Each row comes from the steps of one walk. Every step used is in the known rows, and no mark comes twice. Write the walk behind each row, first mark first.
(in the rows, 128 means zero)
Known rows:
letos debus litak: [ 88 113 117 122 130 149 104 124 106 158 202 165 174 161 153 141 231 158
  83 122]
letos nizi litak: [123 147 162 143  95 127  86 125 110 128 157 126 128 139  98 144 139 157
 103 135]
litak debus letos: [120 113  80 120 127 150 172 128 111 128 174 133 121 154 100 129 148 150
  87 135]
ferig litak debus: [146 132 101 134 124 130 162 103 103 108 151 138 129 156 117 124 193 170
  98 198]
litak ferig todi debus: [130  97  60 153 115 146  96 156  87  94 159 171 121 125 169 154  93 148
 178 127]
faboz nizi litak: [114 147 127 170 138 146  88 123 113 140 136 111 128 165  99 123 136 145
 162 151]
nizi faboz: [137 118 109 102 125 126  76 122  98 148 133  87 116 150 148 108 173 155
 178 184]
ferig litak: [147 117  94 139 117 123 128 118  91 120 175 115 135 139 135 133 183 164
 111 190]
faboz nizi litak debus todi: [ 80 175 123 178 139 161 157 109 125 130 109 122 123 149 103 112 105 146
 150 150]
faboz nizi litak ferig todi debus: [120 126  81 196 119 154  69 154 106  97 136 160 115 127 133 148  75 142
 196 114]
letos debus: [108 126 102 130 113 140 107 113  97 150 184 139 155 164 146 143 187 151
 135 158]
nizi litak debus todi ferig: [ 94 172 133 162  85 151 208 143 118  91 118 144 134 127 124 106 132 144
 122 129]
nizi litak debus letos: [106 126 104 142 105 154 180 138 126 114 138 143 129 154  81 133 179 150
  61 120]
debus letos nizi: [147 113 118 108 107 133 115 125 100 143 237 107 118 127  97 148 101 150
  81 112]
ferig todi debus letos: [182  80  64 174 110 155 147 189  78 100 220 126 116  91 124 158  96 133
 110 117]
nizi litak ferig todi debus: [116 112  82 181  90 147 100 169 100  77 119 176 127 123 152 161 122 149
 152 113]
ferig todi debus litak: [150  82  96 178 141 155 109 187  79 108 188 166 141 103 156 146 148 146
  96 121]
litak ferig: [ 78 116  72 104 123 136  95 109 106 133 144 154 132 176 157 135 141 158
 172 135]
litak debus todi: [ 84 145  92 140 137 150 180 111 102 127 128 137 130 146 135 116 125 150
 126 158]
faboz nizi: [129 133 107 147 159 145  84 111 100 155 176 109 120 165 116 120 104 146
 190 167]
litak debus todi ferig: [111 159 111 136 109 150 199 130 107 101 152 137 127 128 138 102 105 145
 154 140]
litak debus: [114 128 107 128 140 144 138 114 108 126 130 151 128 170 118 121 160 157
 128 177]
letos debus todi ferig: [106 154 107 135  80 149 165 124  98 126 209 128 154 121 165 123 134 139
 157 126]
todi debus: [150 124  83 164 121 146 102 154  84 111 159 118 135 145 133 142 150 141
 122 140]
letos nizi: [139 131 138 121 121 125  82 113  92 142 193 123 122 142 114 138 110 157
 130 152]

Write each row's walk:
[131 155 102 138  62 134 184 116  95 106 232 117 156 101 164 125 165 152
 131 147] -> letos debus todi ferig litak
[156 132 154  89 110 114  50 106  98 152 168  84 110 131 130 117 136 162
 159 170] -> letos nizi faboz
[137  80  34 146 100 154 126 169  93  92 204 159 114 107 146 163  84 142
 132  87] -> litak ferig todi debus letos
[129 128 119 168  81 137  72 155 100  82 157 169 118 106 135 170  82 155
 132  98] -> letos nizi litak ferig todi debus
[ 84 102  93 150 112 137 106 141 107 103 111 190 126 140 156 148 127 156
 176 136] -> nizi litak ferig todi
[171 147 117 131  97 129 184 127 104  85 173 140 126 137 119 106 176 165
 117 176] -> todi ferig litak debus
[148 146 100 143  86 130 187 133  89  94 201 101 133  97 155 113 130 152
 139 155] -> debus todi ferig litak
[160 135 122 161  65 144 115 166 102 105 201 100 124 106  78 164 122 141
  32  74] -> todi debus letos nizi litak
[102 192 134 173 112 160 180 129 125 106 133 123 121 133 104  95  89 140
 172 127] -> faboz nizi litak debus todi ferig
[116 143 111 158 131 161 152 123 131 129 156 122 116 159  64 122 135 145
 107 123] -> faboz nizi litak debus letos
[108 160 136 168 146 154 119 110 128 130 107 138 124 176  83 114 146 152
 145 161] -> faboz nizi litak debus
[159 130 132  71 103 131 119 105 117 142 192  90  98 129  96 116 131 163
 105 141] -> litak debus letos nizi faboz
[ 77 108  71 124 123 153  86 148 104 119 166 167 152 154 165 146 180 155
  95  74] -> todi debus litak ferig
[168 115 128  78  97 123  82 118 102 154 217  66 104 116 112 125 121 155
 122 131] -> debus letos nizi faboz
[182 110 120 185  71 145 121 182  92  89 212 131 111  74  89 172  84 140
  63  89] -> ferig todi debus letos nizi litak
[175 133 112 135  86 121 151 137  93  94 200 114 129 125 135 116 163 158
 136 167] -> todi ferig litak
[ 94 119  98 167 130 145  78 124 115 122 132 167 114 146 137 136  80 152
 217 139] -> faboz nizi litak ferig todi
[ 77  76  80 119 145 145 103 140 100 128 171 204 139 140 180 142 144 163
 153 116] -> debus litak ferig todi
[116 145 104 142 101 144 171 141  95 113 179 113 132 118 157 111  97 138
 171 132] -> debus todi ferig
[127 109  97 155 133 155 100 170  92 125 180 140 153 135 141 141 187 147
  68 106] -> todi debus litak
